(in the rows, 128 means zero)
Known rows, with every way that one mark hangs from another
[rudoz lizu sali]: [119  62 151 115 184  70 137 130 144 112 150 145 143 160 167 168 151 131
 118 108 138 172 122 178  92 102 109 108 105 129 102 159 137 166 113 121
 133 170 111 134 117 143 165  95 106 130 137 157]
[mamom [govu [fufe nifek]]]: [134  71 182 102 179  94 134 122 152 127 158 141 141 165 154 201 175 136
 102 138 122 135 122 146 122 109  89 101  90 132 124 129 134 173 125  95
 131 162  89 126 114 142 181  74 152 132 138 148]
[susof [refam [lizu fufe] nifek]]: [121  85 150 113 128 105 143 163 143 100 159 173  99 163 151 141 150 148
 121 133 152 145  92 148 159 101  87 135 113 120 113 128 146 148 134 124
 124 153  87 134 136 135 163  87 150 131 108 153]
[zupe [rudoz [lizu fufe refam] sali]]: [108  35 160  84 183  75 141 149 127 102 132 155 143 160 175 192 126 131
 114  90 124 190 101 170  85 106 101 136 103 119  95 140 145 164 133 126
 128 153 113 130 135 123 154 106 117 161 137 139]
[lizu [fufe govu nifek] refam]: [123  66 191  77 182  72 139 145 135 113 127 126 149 174 154 205 136 136
 107 136 108 127 108 135 117  80  97 143 101 143 113 115 140 154 108 121
 132 156  82  98 138 121 170  89 157 165 140 154]
[zupe [rudoz kimu sali]]: [123  54 145 114 190  89 116 139 145 103 163 152 146 160 156 174 159 132
 119 104 138 178 136 148  97 117  93  97 108 127  86 140 145 190 134 120
 128 144 122 146 141 130 144 117 114 141 137 145]
[fufe lizu [nifek refam]]: [143  92 181 119 166  72 129 127 120 116 145 115 137 160 115 179 159 134
 125 159  96 111 114 157 117  76 121 118  97 161 105 128 117 165  94  97
 138 161 100 139 133 134 162  87 152 131 167 170]
[susof [refam lizu metak nifek]]: [132  93 133 127 117 120 139 158 164  97 161 174  77 158 148 112 172 156
 119 137 171 145  88 145 164 110  94 131 104 122 117 142 148 166 147 121
 110 151  87 144 152 136 148  72 138 121 102 157]
[susof [refam metak nifek]]: [130  96 145 129 136 113 130 153 160 100 153 160  86 159 137 134 180 150
 124 130 173 143 105 149 151 108  98 127 106 130 117 141 154 165 136 117
 112 149  92 136 159 136 141  71 138 126 116 155]
[lizu [fufe [govu mamom] nifek] [refam metak susof]]: [126  63 177  81 161  92 138 140 161 112 116 157 130 178 195 173 183 143
  93 143 122 142  80 137 133  93  77 158  95 136 133 147 141 156 155 119
 126 136  74 132 155 127 164  75 162 150 128 150]
[govu [fufe lizu] mamom]: [119  85 154 114 160 123 120 116 147 135 139 176 129 171 173 170 195 127
  85 149 116 120 106 141 113 113  75 104  77 131 119 162 108 158 116 104
 128 170 101 151 113 152 178  75 148 126 139 151]
[rudoz kimu [lizu fufe refam] sali zupe]: [ 96  24 162  85 203  28 150 160 133  86 136 127 164 159 221 212 130 136
 132  95 138 234 100 162  66 111  92 106 122 128  82 163 154 149 115 117
 145 151 101 113 128 149 153 118  87 131 142 142]
[lizu fufe [refam metak nifek susof]]: [105  69 148 102 130 105 145 179 169  82 122 160  93 169 185 156 159 160
 110 122 133 167  48 153 169  99  83 163 106 125 123 151 146 155 170 111
 128 133  93 146 157 112 153  91 144 138 112 141]
[mamom [govu [fufe lizu nifek]]]: [134  78 192  92 175  80 130 109 144 129 159 133 140 172 148 200 181 130
  97 155 105 125 118 143 121 101  85  97  86 139 120 130 132 179 115  92
 136 164  93 135 111 142 177  64 151 137 152 161]
[nifek refam]: [128  85 154 141 160  85 128 163 134 115 143 125 136 141 136 167 154 153
 124 123 127 133 103 157 109  88 120 123  99 142 108 126 123 153 120  99
 114 163  98 139 121 139 154 105 148 127 149 150]
[susof [refam [lizu [fufe [govu mamom]]] metak nifek]]: [125  81 143 107 127 117 132 149 157 106 145 181  95 167 175 123 182 155
 106 147 163 145  84 129 160 104  76 141 101 115 128 140 151 149 158 123
 107 146  70 140 147 133 157  63 155 138 105 157]
[nifek [refam [lizu fufe] metak susof]]: [124  68 139 126 113 102 136 167 162  97 139 141 110 147 180 129 168 166
 126 128 125 164  49 158 146  91 101 152 104 131 136 148 132 150 162  96
 122 157  82 169 131 129 152 100 157 110 129 145]
[nifek [refam metak]]: [131  82 141 144 148  99 121 162 149 110 135 122 120 136 146 148 167 162
 126 126 136 144  87 153 118  91 117 126  98 144 123 139 129 159 132  91
 106 159  94 146 135 135 142  92 145 126 140 149]
[lizu [fufe nifek] refam]: [119  72 180  88 170  80 146 159 134 107 125 137 137 169 155 197 131 136
 114 123 110 136  94 150 123  86 100 143 102 145 113 126 133 148 109 111
 135 151  95 105 139 123 172 100 154 157 128 144]
[rudoz kimu [lizu [fufe govu nifek]] sali zupe]: [121  13 180  88 219  24 140 111 142  95 152 111 173 170 199 214 140 129
 141 127 125 211 138 147  72  94  93  90 124 139  90 149 162 166  98 113
 154 169  87 111 133 152 170  99  94 122 159 163]
[zupe [rudoz kimu [lizu [fufe nifek] refam] sali]]: [117  30 170  74 197  60 145 133 121  98 133 149 151 165 181 207 131 129
 128 101 119 197 113 163  82 109 100 117 107 126  82 147 154 164 127 120
 141 135 116 129 150 122 161 111 103 155 144 142]
[susof [refam lizu metak]]: [136  97 141 123 123 108 129 155 160 108 159 160  98 157 150 121 173 145
 116 130 170 142  99 144 133 115 100 129 100 127 126 140 148 159 135 121
 110 165  86 141 142 144 138  79 147 125 105 153]
[nifek [refam [lizu [fufe [govu mamom]]] metak susof]]: [128  65 143 121 124 102 130 154 159 112 135 152 123 149 195 131 187 165
 107 146 127 153  60 140 139  90  87 154  97 127 139 147 129 149 172 102
 114 151  70 167 130 135 157  90 164 120 131 149]
[kimu [rudoz [lizu [refam nifek susof]] sali zupe]]: [114  28 147 117 176  59 151 162 164  97 152 172 126 162 195 166 133 136
 138 100 148 207 106 177 117 112  78 117 127 127 101 167 133 182 143 139
 146 142 106 131 137 121 157 101  76 130 131 155]
[refam [lizu [fufe [govu mamom]]] metak nifek susof]: [121  62 133 112 119 129 136 143 187  95 140 184  92 171 197 114 186 164
  97 155 137 159  55 133 188  98  63 148 100 114 136 153 144 165 185 115
 123 142  76 169 147 121 175  76 151 123 107 159]
[nifek [refam lizu]]: [131  87 139 141 140  96 134 163 135 110 151 137 130 138 148 148 146 157
 121 131 127 138  86 155 125  94 114 126  97 133 108 130 114 155 126 103
 114 160  94 146 116 136 161 102 149 120 135 152]

Rows
[136  80 175 106 161 110 129  97 148 124 152 147 130 175 139 187 171 123
 109 156 101 111 118 149 125  96  92 102  85 148 115 147 115 174  88  98
 146 183 100 137 126 141 179  73 140 122 150 158]
[govu [fufe lizu nifek]]
[128  88 170 108 177  81 108 122 143 129 148 146 138 172 148 167 182 131
  83 169 115 109 126 127 108  91  81 111  90 137 110 136 131 168 114 124
 125 164  90 137 131 146 159  73 156 151 152 172]
[fufe [govu mamom] lizu]
[123  37 147 107 192  71 127 124 138 103 156 151 143 154 167 174 147 131
 123 104 135 194 133 165  78 119 100  94 105 120  81 153 154 178 133 121
 134 151 123 150 139 135 153 112  94 133 143 148]
[zupe [rudoz kimu lizu sali]]
[141  66 162 113 141 101 145 128 162 120 158 145 125 153 180 162 197 157
 110 146 127 153  76 152 141 109  90 123  87 129 136 142 127 175 164  85
 125 152  78 161 116 139 171  72 155 109 138 149]
[mamom [govu [fufe [nifek [refam lizu metak susof]]]]]
[101  44 154  80 180  51 146 152 141  94 120 137 140 159 212 181 148 142
 126  97 137 217  81 167  92 110  89 126 111 124  97 170 159 144 134 116
 132 141 102 130 138 129 148 101  97 143 129 137]
[rudoz kimu [lizu fufe [refam metak]] sali]
[113  90 157  97 164 113 130 135 135 131 127 180 131 167 181 184 191 128
  78 141 117 125  89 141 110 120  74 119  73 126 110 164 106 153 122 112
 124 154 100 142 116 144 168  75 143 142 134 146]
[govu [fufe [lizu refam]] mamom]
[137  75 188 105 153  86 134 116 153 121 151 125 126 160 166 182 203 146
 112 158 110 141  88 153 130 100  91 120  85 141 134 141 130 178 144  83
 135 154  83 162 122 140 160  62 155 118 162 158]
[mamom [govu [fufe lizu [nifek [refam metak susof]]]]]
[113  40 162  89 176  62 133 155 127  98 127 152 134 152 169 195 123 144
 116 109 123 187  95 153  83 111  97 123 103 120  89 142 165 147 135 119
 134 143 107 139 148 126 155 112 120 153 140 137]
[zupe [rudoz kimu [lizu fufe refam]]]
[126  84 162 103 149  95 127 148 139 125 155 172 129 167 173 150 170 139
 100 140 153 129 110 129 118 102  82 133 101 119 122 128 141 142 134 130
 117 161  72 127 126 149 156  79 167 143 116 156]
[susof [refam [lizu [fufe [govu mamom]]]]]
[135  78 154 119 172 137 135 112 151 136 139 182 136 171 173 178 195 127
  98 140 126 117 117 144 120 114  82 104  75 135 121 161 105 158 114 101
 131 165 100 135 121 150 192  78 146 122 128 147]
[govu [fufe nifek] mamom]
[107  15 147  97 177  52 138 162 162 105 128 148 132 156 202 174 119 136
 141  89 136 215  98 164  93 101  80 122 129 138 127 161 140 162 127 121
 130 164  95 111 134 116 153  97  88 149 124 143]
[kimu [rudoz [lizu fufe [refam metak]] sali zupe]]
[137  85 188  79 169  71 127 120 148 111 134 118 128 176 135 180 164 133
 101 167 107 114 107 131 122  84  97 129  88 153 111 126 139 180 102 116
 128 153  86 120 157 122 152  63 145 160 152 174]
[fufe govu [lizu [refam metak]] nifek]
[110  63 162  90 142  99 144 163 173  90 125 151 106 173 180 160 163 162
 102 133 131 160  60 139 164  90  77 165 105 124 125 139 158 167 165 116
 125 138  80 138 157 108 150  78 148 148 123 150]
[lizu [fufe govu] [refam metak nifek susof]]
[113  97 161 107 157  85 136 159 136  99 137 149 110 169 137 170 147 140
  99 145 116 129  87 149 144  96  94 127  97 135  91 135 129 167 120 120
 132 141 107 134 142 125 156  81 137 152 138 163]
[fufe [lizu [refam nifek]]]
[127  87 170  94 163 114 142 115 142 126 134 185 129 180 184 187 204 121
  84 155 111 116  92 150 126 116  73 124  74 132 113 171 102 165 125 110
 145 148  98 151 130 145 178  72 148 129 142 153]
[govu [fufe [lizu [refam susof]] nifek] mamom]
[125  30 165  94 188  83 135 116 135 109 142 151 142 166 155 190 134 125
 127 108 115 175 126 172  93  96 106 114 107 132 107 138 141 171 118 116
 141 166 115 133 139 127 169 104 119 145 142 150]
[zupe [rudoz [lizu [fufe nifek]] sali]]
[115  34 151 114 204  39 137 135 148  94 161 129 157 156 197 189 149 132
 136 108 150 216 128 163  68 116  99  78 120 131  83 166 151 168 110 117
 143 167 107 131 127 162 155 111  81 110 146 155]
[rudoz kimu lizu sali zupe]
[139  70 175 111 154  96 137 129 160 122 151 136 130 154 172 183 201 154
 113 140 126 150  92 155 132 105  96 122  88 134 139 142 132 176 157  83
 126 150  79 156 122 137 167  71 155 115 146 145]
[mamom [govu [fufe [nifek [refam metak susof]]]]]
[125  62 182  77 157  84 141 143 167 102 126 134 125 176 178 177 167 144
 109 138 120 144  81 141 138  87  89 157 100 141 130 136 153 166 143 115
 133 146  76 126 158 117 155  80 157 147 134 152]
[lizu [fufe govu nifek] [refam metak susof]]
[148  80 175 125 188  87 131 127 132 133 139 138 155 153 144 179 182 139
 110 159 122 105 126 137 109  84 104 121  90 144 110 127 119 160 114 111
 118 149  83 129 133 141 174  80 159 138 156 164]
[fufe [govu mamom] [nifek refam]]
[130  77 119 136 106 133 141 152 192  83 157 178  75 164 167 100 179 162
 111 144 146 159  59 155 193 107  83 134  99 118 120 159 142 180 174 116
 125 146  94 175 151 122 161  85 135 104 104 160]
[refam lizu metak nifek susof]
[154  75 156 124 148 106 135 121 159 120 141 154 127 156 174 136 202 155
 105 167 129 124  89 138 139  93  95 135  88 135 126 148 120 168 153 110
 118 141  72 160 144 137 167  78 155 118 141 167]
[fufe [govu mamom] [nifek [refam lizu metak susof]]]
[114  46 145 101 179  90 143 148 136  97 140 171 125 156 163 175 139 137
 112 104 138 183 105 170 107 117 105 125  99 111  81 148 138 181 141 131
 124 138 124 140 145 119 158 101  99 154 136 149]
[zupe [rudoz [lizu [refam nifek]] sali]]
[152  83 181 111 160  84 123 105 148 121 136 134 129 167 158 155 210 141
 106 182 110 112 102 140 125  82  93 131  88 149 125 149 126 171 135 106
 130 146  77 159 150 138 155  64 158 128 169 176]
[fufe [govu mamom] lizu [nifek [refam metak susof]]]
[124  86 168  95 146  85 130 139 166  95 140 142 100 177 154 150 179 151
  94 160 124 136  77 137 154  95  80 141  95 133 108 141 151 187 147 124
 129 139  87 151 160 119 141  66 136 148 145 170]
[fufe govu [lizu [refam metak nifek susof]]]
[114  80 167  92 155  94 137 146 154 111 141 147 112 164 170 181 179 151
  91 147 121 155  75 142 146 111  76 120  86 123 119 141 138 178 150  97
 119 143  90 145 126 128 162  58 140 146 134 150]
[mamom [govu [fufe [lizu [refam metak nifek]]]]]
[132  63 167  99 149 104 139 124 162 116 151 172 132 179 183 152 174 138
  98 155 117 130  92 139 149  92  76 139 101 129 127 142 132 159 147 122
 143 153  77 146 130 138 185  89 168 127 127 163]
[refam [lizu [fufe [govu mamom] nifek]] susof]
[113  86 145 106 139 133 139 132 162 112 128 196  99 174 197 155 214 143
  80 151 126 142  61 147 153 122  61 135  73 119 118 183 115 164 158 107
 125 141  98 170 141 135 166  65 136 125 128 145]
[govu [fufe [lizu [refam metak nifek susof]]] mamom]
[125  60 146 104 120 104 126 142 188  99 148 149 108 168 185 125 170 158
 107 141 130 156  68 138 153  91  79 147 104 127 141 143 155 167 163 117
 129 170  74 158 138 128 156  85 156 123 115 158]
[refam [lizu [fufe govu]] metak susof]
[147  85 174 117 141  85 130 122 148 105 141 120 113 161 137 158 187 142
 128 161 105 124  92 162 132  82 112 131  99 158 123 149 126 171 123  92
 140 153  95 163 151 134 150  83 151 114 164 166]
[fufe lizu [nifek [refam metak susof]]]
[121  47 151 122 177  68 129 136 156 128 151 162 136 158 159 155 131 127
 139 102 133 168 133 175 103 100  87 104 118 135 114 159 133 172 117 130
 137 165 110 127 120 118 168  96  93 145 128 156]
[kimu [rudoz lizu sali]]
[137  71 172 111 153  93 149 129 150 124 164 148 138 154 176 180 188 150
 109 144 121 145  90 156 134 108  92 119  88 126 125 135 121 173 152  93
 135 150  82 155 106 142 177  78 157 113 146 149]
[mamom [govu [fufe [nifek [refam lizu susof]]]]]
